Known rows, with every way that one mark hangs from another
{puti {nuta pufonu vilup}}: [-1.22 -0.27  0.99  0.23  0.96  2.72 -0.10 -0.15  0.11  2.30 -0.26  0.63
  0.77 -1.27 -0.09 -1.08 -0.55 -1.41  0.51 -0.81 -1.14 -2.18  0.57 -0.11]
{fezima {nuta pufonu puti}}: [ 0.78 -0.75  1.20  2.78  0.12  1.33  0.65 -0.08 -0.38 -0.59 -0.62  0.74
 -0.09  0.01 -1.34 -1.05  0.03  0.63  0.14 -0.64 -0.24  0.36  0.43 -0.79]
{nuta fezima nagi puti}: [ 0.69 -0.86  0.45  0.48  0.25  2.67  0.78 -0.39 -0.58 -1.26  0.42  0.52
 -0.22  0.83 -0.10 -0.11 -0.80  1.21 -1.52 -0.44  0.08  0.12 -3.92 -0.72]
{puti zamu}: [ 0.38 -0.01  0.52 -0.73 -0.09  0.82 -0.25 -0.22  0.37 -0.56  0.06  0.30
  0.09 -0.20 -0.42  0.22 -0.62 -0.65  0.35  0.05 -0.60  1.51 -0.95 -0.43]
{puti {nuta nagi pufonu vilup} zamu}: [-0.85 -0.39  1.53 -1.48  0.88  4.07  0.04 -0.59  0.27  1.83 -0.27  0.72
  0.42 -1.25 -1.01 -0.48 -1.36 -3.02  0.60 -1.33 -1.58 -0.97 -2.20 -0.60]
{fezima {nuta vilup}}: [ 0.51 -0.43  0.20  0.75  0.38  1.02  0.18  0.02 -0.21  1.08 -0.57  0.06
 -0.40 -1.14 -0.09 -0.03 -0.40 -1.70  0.41 -0.74 -0.87 -0.89 -0.77 -0.56]
{pufonu {nuta nagi puti vilup}}: [ 0.49 -1.54  0.18  0.10 -1.29  1.92  0.14 -0.11 -1.06  1.88 -0.34  1.09
  0.03  0.00 -0.49 -0.64 -0.92 -1.09 -0.15 -1.34 -0.30 -0.75 -3.94  0.49]
{fezima nuta}: [ 0.52 -0.14 -0.06  1.00 -0.10  0.55  0.37  0.30 -0.19 -0.01 -0.64  0.28
 -0.69 -0.38 -0.49  0.36  0.11 -0.90  0.30 -0.39  0.07  0.08  0.66 -0.54]
{fezima {nuta nagi pufonu puti vilup}}: [ 0.71 -1.21  1.31  1.52  0.71  2.32  0.71 -0.60 -0.56  0.51 -0.71  0.34
 -0.21 -0.68 -1.29 -1.12 -0.82 -1.18  0.05 -1.54 -1.09 -0.85 -2.97 -0.77]
{nuta vilup}: [ 0.02 -0.38  0.11 -0.21  0.53  0.58 -0.25 -0.32 -0.04  1.17  0.00 -0.14
  0.37 -0.89  0.59 -0.32 -0.57 -0.98  0.13 -0.46 -0.97 -1.09 -1.71  0.00]
{zamu {puti {nuta fezima nagi vilup}}}: [-0.45 -0.80 -0.26 -1.25  1.31  4.57 -0.51 -0.47  0.07  2.43  0.19  0.15
 -0.05 -0.82  1.61  0.05 -0.93 -1.74 -0.73  0.07 -1.26 -2.89 -1.57 -0.35]
{pufonu nuta}: [ 0.01 -0.51 -0.42  0.49 -1.53  0.30  0.05  0.27 -0.77  1.11 -0.31  1.14
 -0.39 -0.13 -0.17 -0.08 -0.11 -0.53  0.06 -0.37  0.40  0.02  0.21  0.28]
{fezima {nuta {nagi digo} puti}}: [ 2.04 -0.49  0.20  1.25 -0.61  0.85  0.52  0.42 -0.28 -0.33 -1.02  0.79
 -0.32  0.58 -1.69  0.28 -0.13 -0.21 -0.39 -0.78  0.90  0.24 -3.11 -0.65]
{pufonu {nuta fezima {nagi digo} puti}}: [ 1.73 -1.05 -0.25  0.94 -1.48  2.23  0.64  0.20 -1.12  0.12 -0.24  1.90
 -0.31  0.63 -0.42  0.13 -0.72  0.93 -1.67 -0.43  1.35  0.18 -4.57 -0.62]
{fezima {nuta pufonu {puti zamu}}}: [ 1.03 -0.68  1.61  2.19 -0.02  1.97  0.45 -0.24 -0.10 -1.10 -0.56  0.92
 -0.02 -0.17 -1.76 -0.94 -0.40  0.21  0.47 -0.65 -0.71  1.48 -0.33 -1.28]
{pufonu {nuta fezima}}: [ 0.26 -0.61 -0.56  0.83 -0.95  2.02  0.45  0.13 -1.03  0.36  0.22  1.42
 -0.61 -0.28  0.54  0.30 -0.45  0.19 -0.98 -0.03  0.44 -0.11 -0.63 -0.49]
{zamu {puti nuta}}: [-0.60 -0.32 -0.28 -0.48  0.36  2.04 -0.88  0.15  0.50  2.21 -0.16  0.26
  0.27 -0.03  0.98 -0.18  0.18 -0.75  0.34  0.62 -0.59 -1.66  2.53  0.47]
{nuta {nagi digo} puti vilup}: [ 1.83 -0.89  0.37 -0.12 -0.01  0.95 -0.05 -0.15 -0.17  0.91 -0.47  0.37
  0.85  0.21 -0.64 -0.47 -0.89 -0.05 -0.63 -0.84 -0.05 -0.73 -5.71 -0.20]
{nagi digo}: [ 1.48  0.29 -0.36  0.26 -0.20 -0.69 -0.18  0.34  0.26  0.00 -0.39  0.46
  0.37  0.10 -0.35  0.27  0.09  0.53 -0.44  0.34  0.94  0.04 -1.38 -0.38]
{puti {nuta {nagi digo}}}: [ 0.04  0.31 -0.03 -1.08 -0.28  1.67  0.02  0.67  0.19  1.60 -0.65  0.85
  0.21  0.01 -0.91  0.64 -0.21 -1.37 -0.13 -0.58  0.93 -1.19 -1.47 -0.05]
{vilup {nuta nagi puti}}: [ 0.09 -0.97  0.45  2.23 -1.05 -0.07  0.69  0.41 -0.13  0.67 -0.38  0.80
  0.44  1.72 -0.54 -0.74  0.19  0.17 -0.51 -0.48 -0.82  0.51 -2.40  1.28]
{nuta fezima puti vilup}: [ 0.78 -1.09  0.63  1.19  0.82  2.58  0.14 -0.45 -0.47 -0.14  0.56  0.52
  0.62 -0.20  1.11 -0.78 -1.13  1.21 -1.11 -0.26 -0.92 -0.66 -3.35 -0.71]

Rows
[ 0.69 -0.71  1.80  1.36  0.26  1.62  0.09 -0.63  0.14 -1.19 -0.03  0.84
  0.81  0.30 -1.23 -1.40 -0.65  1.23  0.06 -0.24 -0.80  1.70 -0.98 -0.76]	{nuta pufonu {puti zamu}}
[ 0.01 -1.14  1.03  3.40  0.05  1.85  1.33 -0.32 -0.47 -0.50  0.06  1.07
  0.32  1.17 -0.27 -1.29 -0.13  1.12 -1.64 -0.26 -1.06  0.03 -2.62 -0.13]	{vilup {nuta fezima nagi pufonu puti}}
[-1.07 -0.01  0.79  0.94  1.06  3.86  0.55 -0.04 -0.12  0.46  0.13  1.03
  0.14 -0.75  0.21 -0.46 -0.40  0.16 -0.65 -0.10 -0.28 -1.34  1.21 -0.94]	{puti {nuta fezima pufonu}}
[ 1.50 -0.38 -0.33 -0.76  0.91  2.38  0.39 -0.51 -0.29  0.31 -0.01  0.28
 -0.05 -0.76  0.52  0.62 -1.37 -0.87 -1.74 -0.32  0.00 -1.49 -6.19 -1.39]	{nuta fezima {nagi digo} vilup}
[ 0.00 -0.55  0.73  1.11  1.89  2.96  0.43 -1.10 -0.38 -0.17  0.42  0.17
  0.22 -1.39  0.92 -0.93 -1.04  0.15 -1.12 -0.22 -1.30 -1.46 -2.17 -1.50]	{nuta fezima pufonu vilup}
[ 1.08 -0.94  0.65  1.74 -0.05  1.49  0.15  0.11 -0.37  0.62 -0.57  0.47
  0.09 -0.47 -0.40 -0.64 -0.51 -0.46  0.34 -0.86 -0.87 -0.41 -1.42 -0.37]	{fezima {nuta puti vilup}}
[ 0.57 -1.22  1.94 -0.04  0.84  2.82  0.18 -1.16 -0.09 -0.06 -0.07  0.35
  0.67 -0.36 -1.22 -1.38 -1.54 -0.83 -0.01 -1.28 -1.61  0.21 -4.85 -0.82]	{nuta nagi pufonu {puti zamu} vilup}
[-0.61 -0.68 -0.24 -1.62  0.87  3.05 -0.84 -0.38  0.29  2.95 -0.21  0.04
  0.18 -0.66  0.92 -0.15 -0.56 -2.43  0.17 -0.20 -1.29 -2.80 -0.55  0.40]	{zamu {puti {nuta nagi vilup}}}
[-0.51 -0.47 -0.43 -1.01  0.88  4.01 -0.29 -0.29  0.11  1.47  0.19  0.31
 -0.38  0.00  1.22  0.39 -0.48 -0.98 -0.78  0.40 -0.47 -1.94 -0.08 -0.28]	{zamu {puti {nuta fezima nagi}}}
[-0.38 -0.60  0.78 -0.38  1.32  1.88  0.38 -1.13 -0.25  0.91 -0.19 -0.33
  0.06 -1.01 -0.62 -0.84 -0.98 -1.70 -0.23 -1.09 -1.26 -1.65 -3.41 -0.57]	{nuta nagi pufonu vilup}
[ 0.57 -0.79  1.77  0.22  0.27  2.06  0.38 -0.81 -0.06 -1.22 -0.10  0.55
  0.31  0.49 -1.92 -1.01 -0.91  0.11 -0.14 -0.82 -0.60  1.37 -3.29 -0.75]	{nuta nagi pufonu {puti zamu}}
[-0.84 -0.77  0.36 -0.86  1.44  3.36 -0.60 -0.76  0.27  2.75 -0.30 -0.03
  0.34 -0.83  0.50 -0.89 -0.60 -2.13  0.13 -0.25 -1.55 -2.99 -0.02  0.02]	{zamu {puti {nuta nagi pufonu vilup}}}
[ 0.89 -1.26  0.45  0.23 -1.37  3.59  0.55 -0.16 -1.04 -0.43  0.16  1.78
 -0.54  0.43 -0.62  0.13 -1.23 -0.08 -1.11 -0.67  0.17  1.35 -4.10 -0.68]	{pufonu {nuta fezima nagi {puti zamu}}}
[-0.34 -0.36 -0.32 -0.15  0.90  3.65 -0.56 -0.04  0.26  1.42  0.28  0.45
 -0.01 -0.20  1.64  0.09 -0.19 -0.22 -0.56  0.95 -0.57 -1.73  1.65 -0.26]	{zamu {puti {nuta fezima}}}
[ 0.46 -0.50  0.10 -0.29  0.35  1.72  0.52 -0.22 -0.38  1.10 -0.67 -0.09
 -0.83 -0.98 -0.56  0.34 -0.77 -2.75  0.18 -1.33 -0.76 -1.18 -2.81 -0.63]	{fezima {nuta nagi vilup}}
[ 0.50 -0.51 -0.44 -1.36  0.76  2.63 -0.96 -0.10  0.48  3.11 -0.55  0.28
  0.53 -0.62  0.78  0.07 -0.54 -2.02 -0.14  0.06 -0.51 -2.75 -1.57  0.21]	{zamu {puti {nuta {nagi digo} vilup}}}
[-1.15 -0.31  0.29 -1.63  0.39  2.81 -0.03  0.10 -0.01  2.65 -0.33  0.31
  0.25 -0.82 -0.12  0.09 -0.80 -2.72  0.41 -1.24 -0.75 -2.19 -1.84  0.33]	{puti {nuta nagi vilup}}
[ 1.14 -1.05  1.71  1.96  0.55  2.61  0.20 -0.57 -0.12 -0.03 -0.57  0.83
  0.31 -0.84 -1.19 -1.21 -0.93 -0.74  0.48 -0.99 -1.56  0.60 -1.77 -1.23]	{fezima {nuta pufonu {puti zamu} vilup}}
[ 0.57 -1.08  0.72 -0.25  0.24  1.46  0.07 -0.44 -0.34  0.89 -0.09  0.04
  0.48  0.17 -0.30 -0.74 -0.96 -0.67 -0.29 -1.15 -0.88 -0.81 -4.47  0.18]	{nuta nagi puti vilup}
[ 1.16 -1.05  1.12  0.59  0.63  3.52 -0.07 -0.63 -0.16 -0.58  0.57  0.72
  0.69 -0.40  0.66 -0.54 -1.70  0.65 -0.84 -0.21 -1.39  0.73 -4.17 -1.26]	{nuta fezima {puti zamu} vilup}
[ 2.17 -0.47  0.78 -0.51 -0.64  1.14 -0.03 -0.02  0.18 -0.70 -0.38  0.88
  0.55  0.90 -1.66  0.09 -0.82  0.30 -0.48 -0.38  0.55  1.68 -5.00 -0.65]	{nuta {nagi digo} {puti zamu}}
[-0.03 -0.92  1.13  4.02 -0.56 -0.12  0.62  0.17 -0.10  0.26 -0.30  1.10
  1.06  1.28 -0.46 -1.94  0.51  1.36 -0.42 -0.10 -1.26  0.49  0.06  0.84]	{vilup {nuta pufonu puti}}
[ 0.87 -1.37  0.78  0.60 -1.46  1.86 -0.40 -0.10 -0.66  1.30 -0.24  1.56
  0.54 -0.26 -0.28 -0.91 -1.12 -0.67  0.31 -0.82 -0.98  0.69 -2.56  0.21]	{pufonu {nuta {puti zamu} vilup}}
[ 1.21 -0.02  0.26  0.55  1.04  2.27  0.96 -0.67 -0.31 -1.28 -0.06  0.60
 -0.29 -0.25 -0.57  0.05 -0.68  0.49 -1.88 -0.01  0.79 -0.70 -4.11 -1.88]	{nuta fezima {nagi digo} pufonu}
[ 1.41 -0.82  0.09  2.92 -0.72  0.73  0.95  0.46 -0.27 -0.15 -0.29  1.47
  0.53  1.60 -0.14 -0.28 -0.01  1.29 -1.97  0.05 -0.03  0.35 -4.33  0.03]	{vilup {nuta fezima {nagi digo} puti}}
[-0.59 -0.74  0.30  0.38  1.80  4.55 -0.59 -0.73  0.20  2.08  0.20  0.46
  0.46 -1.22  1.66 -0.97 -0.65 -0.68 -0.64  0.47 -1.55 -2.83  0.84 -0.77]	{zamu {puti {nuta fezima pufonu vilup}}}
[-0.63 -0.42  0.21  0.66  1.45  3.94 -0.34 -0.49  0.21  1.00  0.18  0.61
  0.19 -0.47  1.18 -0.60 -0.19  0.12 -0.67  0.83 -0.86 -2.04  2.03 -0.72]	{zamu {puti {nuta fezima pufonu}}}
[ 1.07 -1.18  1.08 -0.58  0.68  4.00  0.29 -0.85 -0.29 -0.51  0.45  0.57
  0.24 -0.20  0.11 -0.17 -1.98 -0.42 -1.12 -0.82 -1.24  0.35 -6.50 -1.24]	{nuta fezima nagi {puti zamu} vilup}
[ 0.57 -1.02  0.82  2.07 -0.68  2.11  0.86  0.03 -0.16 -0.67  0.15  1.28
  0.23  1.35 -0.21 -0.25 -0.64  0.27 -1.37 -0.19 -1.20  1.64 -3.99 -0.12]	{vilup {nuta fezima nagi {puti zamu}}}
[-0.52 -0.37  0.71 -1.86  0.76  5.39  0.16 -0.30  0.07  1.33  0.24  0.87
  0.05 -1.18  0.12  0.60 -1.77 -2.68 -0.41 -0.92 -1.20 -0.80 -3.72 -1.13]	{puti {nuta fezima nagi vilup} zamu}
[-1.19 -0.46  0.86 -0.26  1.42  4.78  0.59 -0.58 -0.36  1.51  0.08  0.72
  0.02 -1.37  0.21 -0.38 -1.25 -1.68 -0.79 -1.05 -0.96 -2.57 -2.30 -0.99]	{puti {nuta fezima nagi pufonu vilup}}
[ 1.89 -0.94  0.26  0.03 -2.07  1.44  0.03  0.25 -0.57  0.34 -0.67  1.83
  0.07  0.70 -1.66  0.12 -0.70 -0.30 -0.37 -0.62  0.82  1.44 -4.38 -0.28]	{pufonu {nuta {nagi digo} {puti zamu}}}
[ 0.09 -1.02  1.01  4.49  0.02  1.29  0.94 -0.07 -0.34 -0.50  0.10  1.32
  0.71  1.07  0.25 -1.66  0.14  2.09 -1.38  0.25 -1.20  0.37 -0.77 -0.09]	{vilup {nuta fezima pufonu puti}}
[-1.40 -0.03  0.87 -0.50  0.49  2.65  0.44 -0.08 -0.04  1.31 -0.41  0.71
  0.02 -0.38 -1.11 -0.41 -0.27 -1.45  0.18 -0.89 -0.16 -1.45  0.01 -0.09]	{puti {nuta nagi pufonu}}
[ 0.49 -0.08  0.58 -2.13  0.05  2.99 -0.40  0.14  0.49  2.00 -0.61  0.99
  0.63 -0.93 -0.82  0.62 -1.33 -2.89  0.28 -0.90 -0.50 -0.74 -3.76 -0.61]	{puti {nuta {nagi digo} vilup} zamu}
[ 1.08 -0.77 -0.60 -0.62 -1.13  1.02  0.04  0.01 -0.80  2.16 -0.71  1.13
 -0.15 -0.62 -0.43  0.27 -0.83 -1.93 -0.40 -0.92  0.44 -1.24 -4.41 -0.13]	{pufonu {nuta {nagi digo} vilup}}
